Each row was made from one small tree. Brackets hold a mark, then the marks that hang from it, in the order of their numbers. Every link used is in the known rows. Write each row's tree.
Known rows
(j_10 (j_807 j_249 j_686)): 8.1  -34.9  16.0  8.9  -14.5  6.9  -35.0  6.1  -6.2  -2.1  -36.8  30.2  -31.8  23.3  -2.0  -14.9  7.8  25.9  26.0  23.5  -9.1  28.8  -27.5  -4.7  -13.5  -11.8  4.4  -9.9
(j_686 j_807): -5.2  -11.3  -3.2  0.0  -1.1  0.2  -7.5  0.4  -12.7  0.2  5.4  5.1  -26.9  18.2  12.3  -2.1  10.8  -1.6  -0.3  0.5  -2.4  -7.0  -19.5  -1.2  3.1  -20.9  -5.3  -19.2
(j_762 j_766 (j_807 (j_10 j_781) j_249 j_362 j_686)): 10.1  -4.3  69.2  16.2  -23.6  3.6  -24.5  -20.8  -31.6  -22.5  -58.3  22.0  -20.7  -22.9  17.2  -10.8  -3.2  22.1  45.1  34.0  -8.8  7.8  -65.3  15.0  24.5  -18.9  -0.2  14.2
(j_10 (j_781 j_418 j_762) (j_807 j_249 j_362 j_686)): -14.0  -34.1  41.7  27.5  -37.5  -6.8  -27.7  -40.9  -1.5  -10.5  -32.8  48.0  -23.1  -17.1  6.4  -14.7  -29.2  23.4  47.7  34.3  -12.7  33.5  -33.4  0.7  23.3  -22.7  6.8  30.0
(j_362 (j_807 j_686 (j_762 (j_781 j_10)))): 10.0  -10.4  10.5  -15.2  -38.1  2.2  1.2  -9.6  -17.1  2.2  -41.2  -0.5  -10.2  40.4  -3.8  8.0  -17.0  7.4  3.1  7.7  10.8  10.6  -45.8  -16.4  29.1  -9.8  -19.9  23.7
(j_411 (j_807 j_362 j_686 (j_762 j_766 j_781))): 3.2  1.3  30.4  6.8  -46.9  0.7  5.4  -11.0  -27.3  -8.2  -39.7  59.7  -19.4  -11.3  -6.3  -11.1  -31.4  -14.4  9.4  23.7  -12.0  5.6  -36.4  -7.7  43.6  -8.2  -19.8  15.0
(j_249 j_807): -13.6  -8.1  0.2  -3.7  4.2  4.4  -5.2  15.4  -4.3  15.0  -10.7  11.3  -22.8  11.5  3.1  -7.9  7.7  -2.9  1.9  1.8  -9.5  14.0  -7.1  0.7  -2.6  -9.1  4.2  -9.4
(j_686 (j_807 j_362 j_762)): -1.0  -35.9  -1.4  17.3  -29.6  5.5  -7.3  20.3  -7.5  -6.3  -8.8  17.6  -28.8  17.2  11.4  4.6  -2.7  2.4  4.3  -2.1  -5.9  -5.4  -28.8  -12.4  27.5  -31.2  -30.1  1.9
(j_781 (j_10 (j_807 j_249 j_362)) j_418): -10.6  -33.0  45.6  10.7  -19.0  4.9  -3.9  -19.4  -8.3  -17.7  -24.9  -0.8  -23.0  27.8  19.9  0.1  -9.0  20.3  33.0  32.3  -17.5  31.2  -47.3  -1.0  10.0  -30.5  -2.4  28.2
(j_418 (j_781 j_10 j_762)): -28.9  -8.4  17.5  -25.3  -22.1  -9.0  -0.1  -51.7  3.7  -2.3  -4.2  -16.6  27.0  4.5  0.9  1.1  -14.7  29.7  7.6  -0.4  33.7  11.9  -18.6  -8.7  20.1  0.9  3.7  40.6
(j_418 (j_781 (j_10 (j_807 j_686)) j_762)): -25.4  -40.8  11.2  -23.4  -33.5  -1.8  -18.7  -44.3  -1.1  0.5  -29.5  16.8  -1.3  27.3  -5.7  -3.9  -24.5  39.6  11.4  8.0  20.2  24.3  -36.6  -23.9  19.2  -4.4  4.4  37.3
(j_762 j_781): 8.6  24.3  15.4  -0.1  0.3  -8.7  14.3  -13.1  -13.5  8.5  -4.0  -1.1  1.1  -17.8  0.2  -3.1  -0.2  -2.7  -3.4  9.9  2.7  -11.2  -6.8  1.2  15.9  0.0  0.4  3.6
(j_411 (j_807 j_10 j_686)): 21.3  -30.1  6.4  -0.6  -7.1  -0.2  -29.5  12.6  -9.1  -4.7  -41.8  36.7  6.8  33.9  -14.1  -9.7  -17.8  9.1  6.3  11.6  -18.3  15.0  -29.3  -9.1  6.7  -7.0  -0.4  -1.4
(j_762 j_766 (j_781 j_418) (j_807 j_10)): -31.4  38.9  31.3  -3.0  -11.2  -10.1  -18.8  -36.4  -38.3  3.8  -9.7  8.2  -9.5  -27.9  21.0  2.8  -2.2  -26.0  16.4  29.7  -9.5  -6.1  -51.2  23.3  37.6  -24.4  10.9  39.0
(j_807 j_249): 4.4  -1.4  19.2  7.2  -1.4  -0.8  -15.8  -1.9  -0.5  -5.1  -9.2  -1.8  -4.5  0.9  5.6  -9.4  17.6  17.6  21.3  14.9  5.7  17.9  -11.4  10.4  -12.5  -6.0  5.4  -6.7
(j_418 (j_781 (j_10 (j_807 j_249 j_362)) j_762)): -17.2  -33.8  53.2  -6.4  -39.0  -5.9  -12.5  -51.6  -2.2  -15.2  -30.1  -6.0  -11.2  12.9  10.0  -10.2  -2.6  52.8  36.5  24.3  19.5  32.7  -39.9  -16.1  20.0  -17.9  -2.3  33.1
(j_762 j_766 (j_807 (j_10 (j_781 j_418)) j_249 j_686)): -19.2  4.3  52.1  7.8  -15.5  -3.6  -45.6  -41.9  -31.2  -6.7  -39.6  29.7  -12.9  -23.3  16.3  -6.9  -3.3  9.2  45.9  39.1  -9.7  18.1  -65.0  32.3  16.9  -27.7  22.5  31.0
(j_362 (j_807 j_10 j_249 j_686 (j_762 j_766))): -6.1  -16.0  19.5  1.9  -44.7  13.0  -52.5  3.5  -20.2  -11.1  -51.4  22.5  -17.3  24.9  1.3  -0.1  13.5  20.8  30.9  22.2  9.0  33.1  -49.1  2.8  15.0  -15.0  -11.1  1.9
(j_411 j_106 (j_807 j_362)): 13.3  -19.8  15.8  11.4  -28.7  -21.8  21.1  -10.4  -5.1  -20.4  -15.9  23.9  -20.7  -3.5  -3.0  -22.6  -18.2  -13.4  10.4  16.7  -19.1  18.9  -9.9  -4.1  12.1  -7.4  -3.5  -10.4
(j_249 (j_807 (j_762 j_766 j_781))): -36.2  20.9  13.1  -10.4  -28.1  2.9  7.1  -6.6  -27.1  21.1  -14.8  32.8  -32.2  -20.7  6.6  -8.1  7.2  -4.8  4.2  14.6  2.2  6.4  -21.1  7.1  29.7  -4.7  -2.4  10.1
(j_411 (j_807 (j_10 j_781) j_249 j_362 j_686)): 43.3  -28.8  64.3  22.7  -16.3  -6.7  -21.0  -9.2  -13.4  -16.1  -66.7  37.2  2.2  9.4  -9.2  -17.2  -12.5  39.3  35.4  31.1  -24.5  19.5  -42.5  0.4  16.5  -16.6  -1.5  -3.1
(j_106 (j_411 (j_807 j_10 j_686))): 34.9  -15.2  2.8  4.3  -6.5  -12.3  -16.6  11.7  -17.3  -4.1  -41.5  47.9  20.7  33.5  10.2  -16.3  -7.5  26.4  5.8  18.4  -19.1  27.8  -41.5  -7.3  20.6  -8.7  -4.8  11.9
(j_249 (j_807 j_10 j_362 j_686 j_762)): 8.7  -63.2  2.8  17.2  -23.9  17.6  -29.6  58.0  -7.5  7.0  -60.5  41.3  -4.1  30.9  -5.0  2.4  -23.7  20.7  9.0  3.3  -16.2  22.9  -46.3  -14.5  31.5  -25.4  -25.1  10.6
(j_686 (j_807 j_362)): 5.0  -21.0  12.7  15.0  -9.2  4.4  1.2  9.1  -13.3  -9.9  -3.1  5.9  -29.5  13.8  17.3  -0.1  -0.6  -6.5  4.5  2.3  -11.1  -8.7  -27.2  -7.4  17.8  -30.6  -21.1  -17.7
(j_411 j_106 (j_807 j_249)): 7.3  -11.9  19.4  2.7  -23.0  -25.6  -4.2  -20.4  -4.4  -14.7  -16.4  22.3  -22.6  0.2  -1.9  -35.3  10.2  7.5  26.1  28.9  -6.0  39.3  -14.9  11.6  -14.0  -5.5  16.9  -14.9
(j_418 (j_781 j_10)): -5.4  -8.6  26.9  -22.3  -2.4  -5.1  9.2  -38.8  -6.6  4.0  -12.5  -23.4  23.5  13.4  -6.0  8.5  -4.5  27.3  -1.1  -0.8  17.9  3.1  -23.8  -6.0  11.0  -9.6  3.9  23.2
(j_249 (j_807 j_362 j_686)): 6.5  -38.4  11.7  15.0  -4.0  14.3  -7.2  33.0  -8.9  4.6  -39.6  30.0  -19.3  14.7  1.7  -8.0  -23.0  -3.5  6.7  5.8  -17.4  18.9  -31.3  -8.6  12.4  -19.7  -14.7  -12.1

Which tree is each row?
-24.1  -27.5  59.4  -8.2  -52.0  6.4  -5.2  -46.8  -20.1  -11.3  -39.6  8.7  -26.0  7.6  9.3  0.0  10.8  49.8  31.2  27.6  11.5  27.3  -49.3  -9.1  26.7  -22.8  -9.0  32.7 : (j_418 (j_781 (j_10 (j_807 j_249 j_362 (j_762 j_766)))))
43.0  -9.1  51.4  25.8  -33.1  -25.5  -5.7  -12.7  -15.1  -10.8  -52.6  43.2  11.5  -0.9  15.9  -18.1  13.8  62.4  34.5  32.3  -18.8  28.8  -40.8  0.0  35.8  -16.5  -11.7  32.0 : (j_106 (j_411 (j_807 (j_10 j_781) j_249 j_362 j_762)))
12.3  -36.1  -11.1  3.6  -32.4  7.1  -43.6  24.2  -5.7  1.3  -46.7  17.1  -2.1  41.9  -13.7  10.8  -4.7  12.0  7.3  -1.6  -0.5  16.8  -34.1  -15.5  21.3  -14.6  -19.6  8.7 : (j_362 (j_807 j_10 j_686 j_762))
-43.1  9.2  39.7  -10.0  -37.3  0.3  -4.3  -41.5  -38.9  -4.3  -7.0  11.1  -26.6  8.8  30.2  -0.7  5.2  8.8  27.5  36.4  9.8  15.9  -69.7  19.8  34.9  -37.1  -2.9  32.6 : (j_686 (j_807 j_249 (j_762 j_766 (j_781 j_10 j_418))))
6.7  -13.8  27.3  17.0  -32.6  -6.3  -56.6  -3.7  -18.8  10.7  -49.0  21.6  2.7  16.4  -3.8  4.1  -0.6  11.3  30.2  30.3  -1.6  30.1  -58.9  7.2  32.1  -38.1  -5.7  23.3 : (j_362 (j_807 j_10 j_249 j_686 (j_762 (j_781 j_418))))
-13.8  16.6  25.7  -10.6  -1.5  -7.7  22.4  -33.1  -15.8  3.3  -1.2  -13.9  15.3  3.1  10.1  8.0  -23.0  -5.4  2.8  17.4  -1.0  2.9  -33.0  8.2  27.5  -14.1  3.9  37.2 : (j_762 (j_781 j_10 j_418))
-33.4  26.1  37.6  -1.1  -10.6  -11.0  -17.5  -53.6  -28.1  -1.1  -12.5  11.9  -13.0  -30.5  16.9  4.7  -1.4  -7.6  24.1  20.6  -14.0  -5.9  -38.0  25.0  28.2  -18.5  19.8  38.6 : (j_762 j_766 (j_807 (j_10 (j_781 j_418))))
12.2  -4.1  16.2  0.0  -31.2  -8.2  -19.6  -18.3  -6.5  6.7  -34.4  0.0  -6.4  10.2  -11.5  11.6  10.6  28.7  10.3  -0.2  -0.4  0.3  -11.5  -7.7  24.1  -7.2  -7.2  13.1 : (j_362 (j_807 (j_10 j_781) j_762))
9.1  -35.5  0.1  14.0  -48.8  -21.0  11.4  1.0  1.2  -15.8  -21.5  37.2  -20.5  -1.8  -9.7  -18.4  -21.0  -3.8  9.5  10.9  -15.4  23.7  -11.9  -9.5  21.0  -9.8  -12.8  10.5 : (j_411 j_106 (j_807 j_362 j_762))
4.8  17.7  59.6  15.0  -24.4  1.7  -11.8  -17.9  -36.0  -16.4  -39.3  20.9  -34.9  -28.3  21.8  -18.1  -3.2  -11.1  35.6  39.2  0.4  6.1  -63.0  15.2  24.5  -20.4  -8.1  11.3 : (j_762 j_766 j_781 (j_807 j_249 j_362 j_686))
-18.8  -13.9  28.5  -2.5  -26.8  -6.0  -10.1  -21.9  -23.6  3.2  -9.1  2.9  -15.9  23.7  21.4  0.1  3.0  16.7  24.1  28.4  5.0  16.5  -65.3  11.8  27.1  -44.2  -5.2  34.2 : (j_686 (j_807 j_249 (j_762 (j_781 j_10 j_418))))
10.2  -11.2  -1.8  4.8  -24.6  -0.4  -6.0  10.5  -10.0  13.5  -26.6  31.0  4.8  -4.0  -13.3  0.5  -20.4  4.3  -1.7  5.9  5.3  -0.3  -23.4  -6.3  26.8  -3.5  -11.9  20.7 : (j_807 j_686 (j_762 j_781))
-42.8  22.7  35.5  -20.0  -21.3  -0.1  22.9  -57.3  -34.8  -1.4  -5.0  7.6  -29.3  0.9  19.0  2.9  -12.2  -7.3  9.9  31.5  -9.3  7.8  -38.9  5.3  31.5  -10.4  8.9  35.5 : (j_762 j_766 (j_781 (j_10 j_807) j_418))
17.1  -13.1  53.4  30.5  -10.6  -6.9  -43.3  1.0  -27.2  -4.2  -49.7  17.8  -1.5  -7.3  16.0  -4.9  -15.4  -1.8  38.7  40.0  -16.7  14.9  -80.8  14.9  36.4  -47.2  -3.7  34.3 : (j_762 (j_781 j_418) (j_807 j_10 j_249 j_362 j_686))
-22.8  23.4  29.7  -4.1  -15.8  -0.2  -24.1  -25.5  -19.8  -14.2  -9.0  3.1  -38.4  -14.1  25.4  -15.2  27.1  -4.4  32.2  26.1  7.5  11.6  -34.0  21.9  -8.8  -9.3  12.1  8.0 : (j_762 j_766 (j_807 j_249))
5.2  -28.4  22.4  11.4  -0.3  9.6  -11.4  35.6  -10.9  2.9  -37.9  7.2  -8.0  15.6  7.7  -0.5  -4.8  12.2  8.7  6.1  -21.0  12.1  -29.5  -5.3  21.0  -20.5  -13.5  -6.5 : (j_249 (j_807 j_10 j_362))
11.0  8.3  63.9  16.7  -22.8  3.9  -25.7  -5.0  -40.0  -17.4  -55.9  18.2  -17.2  -17.9  21.3  -13.2  -1.8  4.0  38.2  42.7  -3.1  7.3  -76.9  13.7  34.8  -23.2  -10.2  12.4 : (j_762 j_766 j_781 (j_807 j_10 j_249 j_362 j_686))
37.5  -16.8  23.0  10.9  -8.8  -13.4  -32.2  9.6  -18.3  -9.0  -50.2  45.6  17.7  32.4  16.0  -25.8  9.1  43.5  26.8  35.4  -14.6  43.9  -53.3  3.4  8.1  -12.7  1.2  6.4 : (j_106 (j_411 (j_807 j_10 j_249 j_686)))
-6.1  -27.5  3.0  8.7  -25.2  1.0  -33.4  10.1  -7.5  -0.4  -7.7  16.6  -30.5  22.5  11.2  -7.0  25.5  22.9  20.4  11.7  6.9  14.0  -32.7  3.1  1.0  -29.9  -9.5  -4.0 : (j_686 (j_807 j_249 j_762))
22.9  -40.1  12.2  15.0  -29.9  -14.7  9.1  1.7  -7.2  -20.5  -34.7  44.0  -17.6  4.6  -8.0  -25.1  -36.3  -13.4  10.4  16.9  -20.8  26.1  -26.3  -8.6  13.3  -11.2  -7.6  -11.3 : (j_411 j_106 (j_807 j_362 j_686))
29.8  -28.8  -10.9  4.6  -27.6  -11.9  -24.9  22.5  -12.2  0.2  -45.6  61.0  21.6  35.3  4.1  -11.7  -10.5  33.9  4.9  14.5  -15.5  31.3  -44.3  -12.5  29.5  -9.3  -13.5  32.7 : (j_106 (j_411 (j_807 j_10 j_686 j_762)))
27.7  -37.0  36.6  22.9  -12.7  5.7  -46.4  27.3  -12.7  -19.5  -57.0  10.0  -7.9  16.1  12.1  -8.5  -4.5  18.0  37.5  24.1  -10.0  19.2  -66.6  3.4  10.2  -29.8  -11.7  12.0 : (j_762 (j_807 j_10 j_249 j_362 j_686))
-45.4  -35.8  -0.4  -15.1  -45.3  17.6  -8.3  -20.2  -18.7  -5.7  -24.5  41.1  -26.1  29.5  7.4  7.6  -31.2  5.7  14.3  18.9  -7.7  28.3  -49.3  -4.8  25.5  -15.1  -3.0  49.7 : (j_781 (j_10 (j_807 j_686 (j_762 j_766))) j_418)
7.6  1.6  20.4  10.5  -41.7  -8.9  2.9  -2.0  -25.6  -17.6  -32.4  49.6  4.1  5.3  24.0  -9.0  -2.5  21.6  12.9  24.4  -16.4  21.2  -40.3  -5.9  48.4  -9.3  -23.3  32.0 : (j_106 (j_411 (j_807 j_10 j_362 (j_762 j_766))))
-4.5  -1.5  0.0  9.0  -32.5  -7.5  -26.4  -15.5  -14.1  17.4  -24.0  26.7  -11.0  8.7  -6.8  9.7  -18.5  -21.5  6.2  13.2  -3.3  12.4  -33.7  -3.3  33.7  -30.1  -8.4  26.6 : (j_362 (j_807 j_686 (j_762 (j_781 j_418))))
-34.2  45.2  26.2  -0.9  -8.0  -5.4  11.9  -45.4  -27.1  6.5  11.2  14.4  -4.1  -39.3  12.3  2.0  -11.1  -29.1  5.8  23.5  -2.1  -3.7  -17.1  20.7  30.5  -10.8  10.0  20.4 : (j_762 j_766 (j_781 j_418))
-1.5  -3.9  41.9  3.3  -45.2  3.5  -38.0  -25.8  -24.6  -5.6  -57.3  26.0  -17.2  3.7  -3.1  -1.0  14.0  36.7  36.1  23.5  5.8  24.7  -43.9  7.9  21.7  -11.0  -3.2  4.4 : (j_362 (j_807 (j_10 j_781) j_249 j_686 (j_762 j_766)))
-10.8  1.7  2.1  -2.6  -17.6  -2.9  -2.9  10.5  -12.4  28.9  -19.7  23.7  -20.7  -2.4  -2.1  -6.5  4.7  5.4  -1.3  6.5  -1.5  7.4  -16.7  -1.8  21.5  -9.8  -5.0  12.6 : (j_249 (j_807 (j_762 j_781)))
-28.9  -10.6  25.9  18.6  -34.4  -13.8  -1.7  -52.1  2.5  -5.2  -5.5  30.9  -23.6  -26.6  7.1  -2.7  -28.1  6.9  26.0  17.1  -16.1  8.8  -5.6  -5.6  34.4  -13.2  4.2  36.7 : (j_10 (j_781 j_418 j_762) (j_807 j_362))
-29.3  -25.9  -10.6  4.6  -20.5  -4.5  -59.0  -2.8  -2.7  -5.4  -19.6  27.9  7.5  6.9  8.9  -1.5  -33.4  -11.2  25.8  12.9  -1.4  20.8  -49.8  6.2  25.0  -23.1  6.1  52.7 : (j_781 j_418 (j_762 (j_807 j_10 j_686)))
-20.7  -46.9  35.9  -12.2  -52.1  13.8  0.8  -32.1  -22.3  -6.3  -49.7  30.6  -18.5  18.5  -1.3  8.8  -24.9  31.8  11.6  13.7  5.3  15.6  -55.3  -23.9  40.9  -18.3  -17.6  36.6 : (j_418 (j_781 (j_10 (j_807 j_362 j_686 (j_762 j_766)))))
32.7  -6.2  18.6  10.1  -10.1  -17.2  -17.6  -4.2  -12.9  -6.7  -34.4  49.0  2.1  22.8  15.7  -31.4  9.8  27.2  23.5  33.1  -10.6  42.8  -38.6  3.5  -2.8  -10.9  3.6  3.5 : (j_106 (j_411 (j_807 j_249 j_686)))
-1.5  -12.9  19.0  18.6  -24.0  -5.5  -31.9  -3.0  -10.4  13.8  -25.6  38.5  8.9  -11.1  -3.5  -4.0  -14.6  6.0  23.7  27.7  2.6  24.3  -42.6  13.3  22.6  -28.2  1.3  32.7 : (j_807 j_249 j_686 (j_762 (j_781 j_418)))
-35.8  -15.2  -17.4  4.2  -23.4  -6.3  -44.4  -17.5  2.5  -3.4  -3.6  31.4  -7.2  -2.3  9.1  -6.5  -33.4  -26.3  21.5  12.2  1.3  18.2  -35.1  6.7  14.1  -19.0  8.0  50.4 : (j_781 j_418 (j_762 (j_807 j_686)))
-22.9  18.3  27.3  0.4  -13.3  -3.2  -29.7  -23.4  -40.5  3.5  -27.1  26.8  -8.2  -18.6  14.9  0.9  -19.5  -26.3  17.5  31.4  -10.8  0.5  -67.2  19.6  39.6  -25.8  7.2  36.3 : (j_762 j_766 (j_781 j_418) (j_807 j_10 j_686))
